Each row was made from one path, in order. Every step used is in the known rows, and no mark comes twice. Write each row's path.
Known rows
V -> J -> M -> K: -8.4  -8.4  11.3  -8.7  12.9  33.4  65.6  36.3  29.9  -33.2  -15.4  -14.4  25.6  12.9  7.8  -3.2  6.6  -8.3
M -> H -> V -> J -> E: 14.5  10.2  -13.4  -4.4  4.2  -10.5  45.5  -14.3  -4.6  -31.4  -3.9  5.0  10.6  -20.2  32.6  23.2  11.7  0.4
E -> H -> V: 13.9  37.4  -8.7  11.5  -13.6  -52.8  -55.1  -2.9  22.9  -9.8  8.2  20.4  -3.3  -11.7  8.0  -16.9  -3.2  -13.5
K -> M -> H -> E -> J: -0.1  -9.1  -2.8  -7.7  3.2  10.3  -33.3  -26.3  -41.4  15.9  -3.0  4.6  -31.1  -2.4  -25.4  20.8  0.9  10.8
V -> J: 9.3  -10.5  -7.4  -14.8  -1.1  -20.9  43.8  -8.5  6.8  -25.2  3.1  -15.0  -0.4  6.7  14.7  -4.7  7.3  -15.1
J -> E -> H -> M: -8.0  1.5  -5.0  46.8  -15.7  2.2  -6.0  -16.8  -0.4  19.4  5.3  8.2  -9.8  -6.5  -12.4  14.0  -14.7  14.4
C -> M -> H -> E: 9.1  -0.5  4.2  14.9  -4.0  -0.1  -37.2  -1.2  -9.0  -5.1  17.7  -32.1  -31.2  4.2  -2.6  -0.2  3.9  -7.7
J -> M: -10.4  1.5  5.7  -26.1  0.3  -7.2  0.6  15.4  15.3  -18.7  -1.3  -12.6  18.4  10.1  -12.8  -8.6  -5.1  -23.8
K -> M -> H: 10.4  -11.0  -12.1  -49.2  -2.9  -36.2  -22.8  -7.4  -13.6  42.2  1.6  -2.3  0.4  5.0  -3.4  -20.6  1.9  0.3
C -> M -> H: 10.9  16.2  -6.3  -30.8  -1.0  -20.3  -32.1  3.5  -0.5  -1.9  15.9  -24.2  0.7  5.7  -3.4  -19.9  7.1  -15.3
E -> J -> M -> H -> V: -2.9  45.5  -1.4  -33.9  15.7  -2.8  -29.8  -7.1  -0.6  -34.8  -13.6  19.2  20.2  -19.5  -20.7  15.5  1.8  -25.7
K -> M -> H -> E: 9.8  -30.6  -0.9  -4.4  -6.3  -19.0  -27.1  -10.6  -25.6  38.3  2.6  -8.3  -30.9  5.3  -2.0  -1.1  -0.5  8.6
E -> H -> M: 2.8  8.8  -3.9  37.4  -14.7  -30.2  -30.3  -18.1  13.9  38.2  9.2  6.0  -14.6  -4.7  -15.3  -14.3  -13.3  -4.0
V -> J -> E -> K: -14.0  -20.2  -3.7  13.4  7.6  62.9  77.9  5.4  -16.1  -12.1  4.5  1.3  17.3  -0.3  20.9  -9.4  3.9  7.9
M -> K: 0.1  -1.1  1.2  -39.3  -5.3  -16.0  9.7  63.5  20.9  4.5  4.4  -15.6  28.3  14.8  7.6  -32.6  5.0  22.4
H -> V -> J -> E -> K -> M: -16.1  -35.7  9.3  13.5  17.0  35.9  51.0  -53.3  -5.6  13.7  -20.4  38.4  44.6  7.2  24.7  27.7  -0.6  -7.5
H -> V: 8.9  13.3  -1.2  -29.8  -4.4  -63.6  -25.5  -4.9  21.8  -9.5  0.3  5.7  23.0  3.4  11.3  -4.5  -0.6  -20.2
K -> M -> H -> V -> J -> E: 8.0  -16.2  -6.1  -8.5  10.4  -9.5  36.4  -50.1  -10.8  3.4  -18.4  22.1  15.9  -6.0  24.9  40.7  6.4  -4.9

Write each row's path
4.8  -7.0  -4.4  21.3  -0.3  29.4  -10.9  34.7  -28.6  39.6  22.6  -10.8  -27.9  -12.7  7.9  -49.1  0.3  13.7 | M -> H -> E -> K
-3.2  -6.9  -5.9  69.2  -6.8  21.6  45.6  -42.1  0.9  1.2  -0.7  7.8  -17.2  -10.1  2.4  31.0  -7.5  4.2 | V -> J -> E -> H -> M
1.6  11.3  3.5  32.5  -9.9  -7.7  -16.1  26.8  29.9  44.4  4.0  5.5  4.3  2.5  -7.8  -24.1  -8.9  22.7 | E -> H -> M -> K
14.5  0.7  -6.3  -44.2  2.4  -59.9  -42.5  -28.1  0.4  35.2  -8.3  19.5  17.7  1.0  9.9  -1.4  2.3  -14.1 | K -> M -> H -> V
-11.7  2.7  2.3  40.4  -10.9  24.8  9.9  30.4  15.8  27.9  0.9  8.8  11.6  -0.2  -6.2  4.0  -8.7  42.3 | J -> E -> H -> M -> K
-23.1  19.6  12.1  -38.1  12.5  40.2  11.5  45.6  14.2  -37.2  -14.3  1.1  36.4  9.3  -28.4  1.3  1.8  7.7 | E -> J -> M -> K
-15.6  -47.2  13.8  18.5  1.4  29.5  -13.7  -18.2  -17.6  52.6  -0.7  8.8  -6.1  19.2  -2.4  -12.0  -9.3  2.8 | H -> E -> K -> M
1.3  28.0  -9.0  14.1  -13.7  -19.1  -25.6  -2.3  9.0  -26.9  5.4  24.6  5.0  -15.4  12.0  6.5  -3.9  8.0 | J -> E -> H -> V
15.5  -0.2  -7.5  4.5  -10.4  -18.8  -16.2  24.3  -18.0  7.4  17.5  -25.3  -41.5  -10.0  4.7  -21.5  3.4  10.7 | M -> H -> E
20.0  -9.8  -6.6  -19.3  10.8  -43.9  8.6  -52.1  1.7  15.0  -16.0  18.9  9.2  -2.1  22.6  14.3  7.9  -24.0 | K -> M -> H -> V -> J
-15.0  0.5  12.7  -32.7  4.6  15.5  15.5  62.7  30.1  -14.9  -8.2  -13.5  36.1  15.6  -6.3  -19.6  0.1  5.2 | J -> M -> K
-6.3  2.1  3.8  5.2  -4.0  7.6  -14.6  -5.0  -21.0  -33.2  4.9  -7.5  -21.4  0.3  -19.7  16.1  -1.3  8.4 | H -> E -> J
6.6  -12.3  3.3  30.4  7.4  31.0  40.0  3.0  -7.7  -29.6  -1.0  -23.2  -41.6  -11.6  4.5  8.3  4.2  -16.9 | V -> J -> M -> H -> E
-24.1  2.4  22.4  3.9  9.9  62.2  7.2  40.1  5.3  -38.6  -13.2  -5.5  4.3  8.7  -27.5  19.7  -1.0  15.8 | H -> E -> J -> M -> K
1.4  17.8  4.2  12.2  4.5  27.8  -39.9  -15.2  -26.7  -30.7  10.6  -17.8  -32.2  -1.9  -25.1  21.8  5.0  -2.9 | C -> M -> H -> E -> J
